Every row comes from one small tree of marks. The marks that hang from a mark follow it in brackets, in the order of their numbers. Every link used is in the known rows. Which tree was each row made from?
Known rows:
K_108{K_9}: 6.5; 33.2; -3.8; -1.1; 9.0; -6.1; 10.6; 18.6; 0.3; 15.8; 6.4; -2.7; -2.6; 6.9; 7.2; 13.9; 0.7; -2.4; 28.9; -0.5; 1.8; 4.5; 3.7
K_9{K_164{K_920{K_108}} K_434}: -14.5; 3.2; -11.6; -10.9; -12.8; 7.5; 11.9; 25.7; -66.9; -16.9; 19.4; 4.3; 29.5; 48.1; 34.6; -50.0; -16.9; -1.7; 21.9; -1.2; 1.3; -38.0; 28.9
K_920{K_414}: 4.1; -3.0; 14.6; 0.5; -1.3; -5.1; 8.6; -17.8; -7.5; -8.8; -2.1; -2.1; 12.3; -9.5; 12.2; 4.1; -6.6; 19.7; -20.9; 2.6; -1.2; 1.4; 3.3
K_920{K_108{K_9{K_164}} K_414}: -10.9; 20.1; 3.6; 4.2; 17.1; -4.8; 23.8; 10.4; -53.0; -7.0; -0.5; -7.8; 34.6; 16.6; 16.8; 4.5; -25.2; 16.4; 5.8; 14.7; 3.1; -26.1; 19.7
K_164{K_9 K_920{K_414{K_719} K_434}}: 1.0; 21.0; -30.1; -14.0; -6.5; 3.9; 14.8; -16.7; -32.7; -20.3; 5.6; 16.9; 20.0; -35.0; 53.0; -48.6; 20.2; -6.8; 6.8; -7.5; 5.5; 32.7; 0.7
K_108{K_9{K_434}}: 17.5; 28.1; 10.7; -8.7; -3.1; 5.6; 14.6; 14.7; -19.1; 13.1; 28.7; -7.0; 3.4; 36.6; 22.1; -11.2; 7.9; 10.5; 35.1; -4.7; 4.1; 1.5; 8.1
K_719{K_108 K_164}: -9.0; -25.8; -6.1; -12.0; 9.6; 26.0; -37.9; 4.8; 44.1; -16.6; -2.0; 5.3; 21.7; -17.4; -6.6; 27.5; 1.0; -14.9; 4.5; -4.7; -17.3; -19.2; 4.5
K_719{K_164 K_434}: -12.0; -23.8; -0.7; -23.5; 0.6; 39.7; -34.3; 1.6; 17.7; -20.4; -13.3; 1.8; 22.0; -17.8; 16.8; 18.6; 15.4; -6.2; -1.6; 0.6; -24.6; -11.5; 7.5
K_164{K_920{K_434}}: -14.8; 7.6; -39.6; -0.6; -11.8; -9.3; 17.1; 10.8; -21.3; -10.5; 0.8; 3.2; 10.4; -15.1; 41.5; -23.4; 9.2; -17.9; -9.1; -17.3; 0.2; -6.6; 10.6
K_414{K_719}: 6.9; 3.6; 2.3; 10.5; 5.0; 9.7; 6.7; -5.2; -2.4; -2.0; 2.6; 9.0; -4.7; -9.6; -5.1; -15.0; 16.0; -9.3; 6.4; 12.7; 4.9; 36.7; -0.7
K_164{K_9{K_414{K_719} K_434} K_920}: 14.4; 24.8; -20.3; -34.3; -9.9; 35.0; -4.3; -7.4; -37.9; -12.5; 53.7; 18.5; 18.1; 44.4; 41.1; -51.8; 1.0; -12.9; 72.8; 2.7; 0.8; 20.3; 15.8
K_719{K_164{K_920} K_434}: -13.2; -9.5; -17.3; -31.9; -11.9; 23.3; -28.9; 21.5; 13.1; -28.3; -12.4; 12.4; 22.8; -16.0; 43.3; 7.6; 8.2; -19.1; 18.3; -9.8; -25.2; -12.0; 14.8
K_920{K_434}: -14.0; -5.2; -22.2; 5.9; -1.0; 5.0; 13.5; -6.4; -16.2; -3.9; 0.6; -7.0; 9.6; -19.0; 17.8; -13.1; 12.6; -1.3; -27.1; -7.5; 1.0; -3.8; -1.1
K_414{K_719{K_108{K_9} K_164 K_434}}: -6.2; 0.3; 0.5; -13.9; 20.7; 39.6; -24.7; 15.9; 49.2; -17.8; -9.0; 3.4; 26.7; -21.5; 25.1; 30.8; 26.5; -25.2; 37.0; 2.3; -24.6; 20.9; 12.0
K_9{K_164{K_920} K_414{K_719} K_434}: 8.0; 3.3; -29.5; -17.9; -11.0; 40.5; 5.6; -3.5; -50.2; -10.6; 46.1; 16.9; 23.6; 75.9; 23.7; -50.9; -11.1; -4.4; 40.8; 13.4; 1.5; 8.0; 29.6
K_9{K_414{K_719} K_434}: 8.4; -1.8; 3.5; -4.3; -1.8; 40.2; 9.7; -22.2; -28.4; -5.8; 49.2; 1.3; 17.0; 41.1; 12.6; -31.7; 4.1; 5.6; 24.2; 13.6; -0.9; 25.8; 16.6
K_719{K_108 K_434}: -22.2; -17.2; 9.5; -12.3; 4.8; 7.6; -11.2; 2.5; 42.3; -26.0; -19.2; -13.4; 28.6; -7.2; 35.3; 18.8; 13.0; -7.5; -3.9; -13.0; -19.4; -13.1; 4.2
K_414{K_719{K_164}}: 9.0; -13.2; -4.8; -1.7; 7.9; 40.1; -24.3; -3.5; 4.9; -6.3; 2.3; 16.9; 2.7; -22.5; -18.9; -0.7; 18.1; -14.3; 8.0; 15.7; -8.3; 27.8; 2.4
K_414{K_719{K_108 K_434}}: -15.6; -14.2; 12.0; -1.3; 9.6; 18.8; -2.2; -3.2; 40.6; -28.0; -17.1; -4.0; 24.2; -17.8; 32.2; 3.1; 27.5; -15.6; 3.7; 0.8; -13.0; 24.7; 3.4

Write each row's tree:
10.6; -4.1; -22.8; -24.0; -8.5; 53.0; -17.5; 0.0; -26.4; -19.7; 52.2; 21.8; 25.3; 32.2; 23.2; -28.5; -0.4; -14.3; 47.6; 9.2; -14.0; 14.9; 30.3 | K_9{K_414{K_719{K_164{K_920}}} K_434}
9.8; 16.7; -21.6; -8.8; 21.6; 46.9; -13.0; 1.0; -5.9; -0.5; 34.2; 11.3; 15.9; 10.3; -6.1; 24.6; -0.5; -14.6; 51.1; 23.8; -12.0; 26.4; 20.4 | K_108{K_9{K_414{K_719{K_164}}}}
0.0; -23.4; -2.4; -1.3; 15.2; 37.0; -30.8; -0.9; 41.2; -19.3; -0.3; 14.9; 18.3; -25.3; -11.0; 12.6; 13.4; -22.8; 12.1; 6.6; -13.4; 18.1; 5.1 | K_414{K_719{K_108 K_164}}
-7.0; 7.3; -9.6; -31.6; 9.3; 48.3; -15.8; -23.1; -7.6; -20.8; 15.5; 3.7; 26.1; 8.4; 32.7; -10.6; 14.5; -9.1; 43.6; 11.0; -12.2; 25.2; 5.2 | K_164{K_9{K_414{K_719{K_434}}}}
17.0; 19.6; 3.6; -40.2; -20.2; 6.4; 0.0; -5.8; -32.6; -16.6; 27.7; 13.1; 21.5; 19.0; 52.6; -45.7; -2.5; 17.0; 35.8; -14.9; 2.6; -6.8; 5.2 | K_164{K_9{K_434} K_920{K_414}}
-21.8; -32.4; 1.7; -24.6; 8.0; 36.2; -42.4; 5.3; 51.3; -30.8; -16.4; -2.9; 35.6; -19.2; 24.1; 35.3; 11.6; -15.4; 0.2; -9.4; -30.8; -20.1; 7.7 | K_719{K_108 K_164 K_434}
-27.8; 18.5; -33.1; 12.2; 17.0; 4.8; 26.6; 19.4; -63.3; -2.8; 1.9; -14.3; 29.5; 9.0; 22.8; -11.8; -5.7; -6.2; 2.2; 3.3; 5.6; -31.0; 19.7 | K_920{K_108{K_9{K_164}} K_434}
18.6; 16.2; 30.3; 3.5; 6.0; 10.6; 22.4; -7.6; 6.4; -6.9; 25.4; -3.9; 27.0; 12.8; 34.4; -11.1; 13.5; 12.9; 23.7; -0.5; 1.3; 29.8; 11.4 | K_920{K_414{K_719{K_108{K_9{K_434}}}}}
-0.7; 20.8; -33.8; -14.8; 13.7; 24.0; 2.3; 3.8; -29.9; 9.1; 26.6; -3.4; 16.1; 63.9; -2.1; 15.6; -28.0; 2.8; 40.9; 13.7; -1.2; -17.1; 20.5 | K_108{K_9{K_164 K_414}}
-9.5; -7.6; -7.5; 3.9; 19.1; 22.6; -0.7; -15.6; 23.3; -15.9; 21.9; 0.5; 25.7; 11.3; 6.6; 9.0; -5.0; -16.1; 18.6; 12.3; -8.7; 18.2; 14.4 | K_9{K_414{K_719{K_108}}}
-3.7; 21.5; 11.6; -28.5; -10.6; -4.9; 10.3; 2.0; -59.2; -28.9; 25.1; 3.1; 39.5; 4.8; 64.5; -48.5; -10.8; 10.3; 32.1; -9.0; 0.3; -23.5; 15.3 | K_164{K_9{K_434} K_920{K_108 K_414}}
-10.9; -31.4; -9.8; 4.4; 14.1; 36.5; -8.1; -25.3; 19.0; -30.5; -1.1; 4.9; 39.1; -51.6; 19.2; 1.9; 21.0; -3.7; -35.0; 1.9; -14.3; 15.4; 8.0 | K_920{K_414{K_719{K_108 K_164}} K_434}
13.4; -16.3; 11.0; -2.3; 6.2; 34.9; -15.1; -20.8; 0.3; -16.7; 3.5; 16.5; 17.8; -32.9; -4.0; -0.3; 9.2; 6.6; -9.0; 18.4; -8.9; 30.5; 5.0 | K_920{K_414{K_719{K_164}}}
-17.2; 21.3; -60.3; -31.6; -3.3; 14.8; -2.1; -6.9; -34.5; -17.4; 29.0; 5.7; 27.0; 8.2; 48.3; -25.5; -7.1; -19.1; 33.4; -13.0; -3.7; -16.6; 12.2 | K_164{K_9{K_414} K_920{K_434}}
-18.6; 21.5; -58.4; -7.5; 3.4; -2.0; 12.0; 31.3; -5.6; -6.5; 0.8; 0.1; 27.1; 24.2; 44.2; -8.1; -4.1; -25.2; 20.8; -20.3; -2.6; -28.1; 20.8 | K_719{K_108{K_9{K_164{K_920{K_434}}}}}
-4.9; 8.6; -22.7; 10.1; -9.4; -5.7; 33.7; -11.2; -28.7; -20.9; 2.3; 11.3; 20.3; -33.0; 50.2; -34.7; 17.8; -2.1; -22.2; -3.8; 4.9; 33.6; 12.2 | K_164{K_920{K_414{K_719} K_434}}
14.2; 34.0; -21.5; -21.7; -14.4; 11.6; 10.7; 34.1; -41.1; 7.9; 25.2; 7.8; 9.8; 70.7; 33.6; -32.2; -8.3; 0.1; 54.9; -6.6; 5.3; -15.2; 21.5 | K_108{K_9{K_164{K_920} K_434}}
-23.4; 7.2; -25.8; -2.3; -1.3; -8.3; 8.3; 26.4; -50.8; -18.7; -3.2; 8.3; 23.5; 23.7; 25.1; -24.4; -22.2; -15.3; 14.4; 3.0; 0.9; -31.6; 23.0 | K_9{K_164{K_920{K_108}}}
-36.4; 21.5; -53.0; -19.1; 3.9; 4.1; 10.3; 3.1; -61.3; -25.2; 27.0; -2.6; 44.6; -2.9; 60.5; -27.6; -14.6; -22.9; 30.9; -9.9; -5.9; -30.9; 21.3 | K_164{K_9{K_414} K_920{K_108 K_434}}
-12.7; 41.7; -13.2; -10.8; 0.2; -5.6; 30.6; 28.5; -59.8; -10.7; 54.7; -7.1; 37.9; 51.8; 58.2; -13.8; -26.0; -8.0; 63.8; -1.3; -6.5; -24.9; 42.1 | K_164{K_920{K_108{K_9{K_414 K_434}}}}
-4.6; 25.0; -38.0; -37.1; -3.3; 11.1; -16.0; 1.0; -17.0; -10.1; 28.5; 12.2; 17.6; 25.8; 32.2; -13.2; -19.0; -14.8; 60.2; -6.0; -5.8; -13.1; 12.3 | K_164{K_9{K_414} K_920}
16.4; 6.9; -16.9; -52.2; -17.7; 41.5; -42.3; 13.1; -17.1; -13.3; 29.4; 23.0; 16.1; 15.5; 28.9; -35.7; 5.9; -11.4; 58.6; -12.6; -10.7; -16.4; 6.5 | K_719{K_164{K_9{K_434} K_920}}
-23.0; 1.3; -25.9; -15.8; -7.2; 20.1; 13.9; 10.2; -76.3; -23.5; 45.2; 1.0; 44.0; 69.8; 39.4; -37.2; -38.1; 0.4; 33.6; 5.5; -5.3; -46.9; 42.0 | K_9{K_164{K_920{K_108}} K_414 K_434}
-4.2; 26.1; -35.2; -12.5; 7.3; -9.2; -0.9; 39.3; 9.0; -2.7; 2.4; 8.8; 16.2; 40.9; 24.2; 7.2; -17.9; -22.6; 48.2; -12.2; -3.0; -23.8; 17.8 | K_719{K_108{K_9{K_164{K_920}}}}
-30.5; -9.4; -27.5; -1.9; -2.1; 3.5; 9.8; 5.6; -47.1; -37.3; 0.1; 0.8; 53.1; -47.7; 52.6; -8.7; -6.3; -8.2; -27.9; -7.9; -13.9; -27.2; 27.7 | K_719{K_164{K_920{K_108 K_414 K_434}}}
-5.7; 25.1; -1.7; -27.5; -10.3; 0.6; 1.3; 20.5; -52.4; -17.5; 26.8; 5.2; 27.0; 14.4; 52.4; -49.8; -2.1; -11.1; 53.1; -15.2; 1.7; -24.1; 14.6 | K_164{K_9{K_434} K_920{K_108}}
-9.5; 22.9; -57.7; -19.9; -0.2; 26.2; 5.1; -10.5; -36.3; -16.2; 32.2; 13.8; 21.5; -1.4; 45.2; -41.2; 9.1; -26.0; 38.4; -1.6; 1.0; 21.2; 12.7 | K_164{K_9{K_414{K_719}} K_920{K_434}}
-31.8; -6.2; -1.2; 17.1; 5.3; -10.0; 35.6; -16.5; -49.7; -24.1; -4.6; -18.0; 42.8; -43.4; 40.0; -13.1; -1.6; 13.7; -48.0; -0.4; -0.6; -17.3; 14.7 | K_920{K_108 K_414 K_434}
0.5; -9.3; 19.1; 12.1; 11.4; 0.2; 10.5; -19.8; 26.6; -21.8; -1.6; 2.3; 22.4; -24.1; 14.4; 2.4; 7.7; 3.6; -14.6; 5.0; -2.6; 28.6; 1.6 | K_920{K_414{K_719{K_108}}}
-4.8; 14.4; 22.4; -0.2; 15.7; 6.7; 16.6; -2.2; 33.0; -21.9; -10.5; -10.3; 33.5; -18.1; 52.4; 20.4; 21.0; 2.0; 14.3; 0.9; -12.9; 32.7; 10.0 | K_920{K_414{K_719{K_108{K_9} K_434}}}
-12.1; 45.1; 0.8; 3.4; 3.4; -42.4; 37.9; 27.5; -38.5; -16.2; 5.3; -1.6; 31.4; -11.0; 54.4; 3.9; -17.9; -1.2; 23.2; -3.4; -1.3; -11.3; 26.0 | K_164{K_920{K_108{K_9} K_414}}
-11.8; 6.7; -8.4; 8.8; 1.7; -4.4; 23.5; 6.3; -57.6; -28.2; -2.4; 14.8; 32.7; 2.3; 31.4; -35.2; -14.3; -2.0; 0.5; 19.2; 5.2; 5.5; 24.6 | K_9{K_164{K_920{K_108 K_414{K_719}}}}
-15.7; 6.1; -11.1; -18.9; 11.8; 19.5; -8.2; 18.0; 24.5; -10.5; -17.6; -9.2; 29.1; 30.3; 32.6; 22.4; 1.4; -5.8; 26.3; -6.2; -13.9; -22.0; 11.8 | K_719{K_108{K_9{K_164}} K_434}
-10.6; -21.6; -10.6; -18.7; 8.6; 65.5; -27.5; -17.2; 3.4; -26.3; 12.4; 4.8; 31.4; -3.8; 16.5; 16.4; 10.8; -11.3; 19.3; 18.2; -26.7; 17.4; 19.3 | K_9{K_414{K_719{K_164 K_434}}}
-8.7; 3.2; -23.9; -20.0; 23.1; 31.7; -27.3; 6.9; 32.7; -8.6; 28.2; -1.6; 33.7; 17.3; 5.1; 52.2; -20.8; -17.0; 44.8; 0.7; -24.3; -22.5; 22.0 | K_719{K_108{K_9{K_414}} K_164}
-14.4; -28.5; 4.1; -13.3; 12.0; 45.9; -34.8; -2.0; 49.0; -32.8; -15.0; 6.6; 31.0; -28.8; 20.7; 18.5; 27.0; -23.2; 6.3; 2.9; -25.9; 16.0; 6.0 | K_414{K_719{K_108 K_164 K_434}}
-0.6; -12.8; 7.5; -2.8; 6.6; 35.8; 3.7; -19.1; 5.4; -17.5; 44.6; -3.6; 31.3; 37.6; 18.3; -16.7; 0.6; -2.5; 23.3; 5.1; -6.9; 14.3; 17.8 | K_9{K_414{K_719{K_108}} K_434}
-34.5; -2.3; -33.8; 2.2; -4.3; -8.8; 31.0; 1.7; -72.7; -29.2; -3.6; -2.3; 46.7; -6.9; 53.6; -33.5; -16.0; 2.9; -32.2; -2.9; 0.1; -34.1; 25.9 | K_9{K_164{K_920{K_108 K_414 K_434}}}
-5.9; -18.5; -1.0; -36.5; 13.1; 60.9; -54.0; -5.6; 46.1; -31.7; -8.8; 13.5; 31.4; -32.1; 20.8; 5.0; 32.8; -24.7; 35.1; -1.4; -23.4; 15.5; -4.1 | K_414{K_719{K_108 K_164{K_9} K_434}}
-13.5; -4.1; -43.3; -11.0; 9.2; 23.3; -4.3; 2.2; 0.2; -22.0; 20.5; 16.8; 30.0; 46.6; 18.3; -10.9; -21.8; -26.4; 34.6; 8.0; -7.1; -0.3; 27.0 | K_9{K_164{K_920} K_414{K_719{K_108}}}
6.0; 24.3; -29.4; -2.0; 17.9; 37.7; 10.4; -1.6; -29.3; 9.3; 28.6; 6.2; 13.1; 54.7; -4.5; 1.1; -11.5; -6.0; 48.9; 26.3; 2.6; 19.3; 19.5 | K_108{K_9{K_164 K_414{K_719}}}
-10.9; 28.4; 4.2; -5.5; 8.9; 14.1; 26.8; 8.8; -54.4; -4.3; 52.4; -16.2; 37.5; 46.3; 33.1; -2.8; -22.3; 6.2; 46.7; 7.3; -3.5; -23.1; 33.4 | K_920{K_108{K_9{K_414 K_434}}}
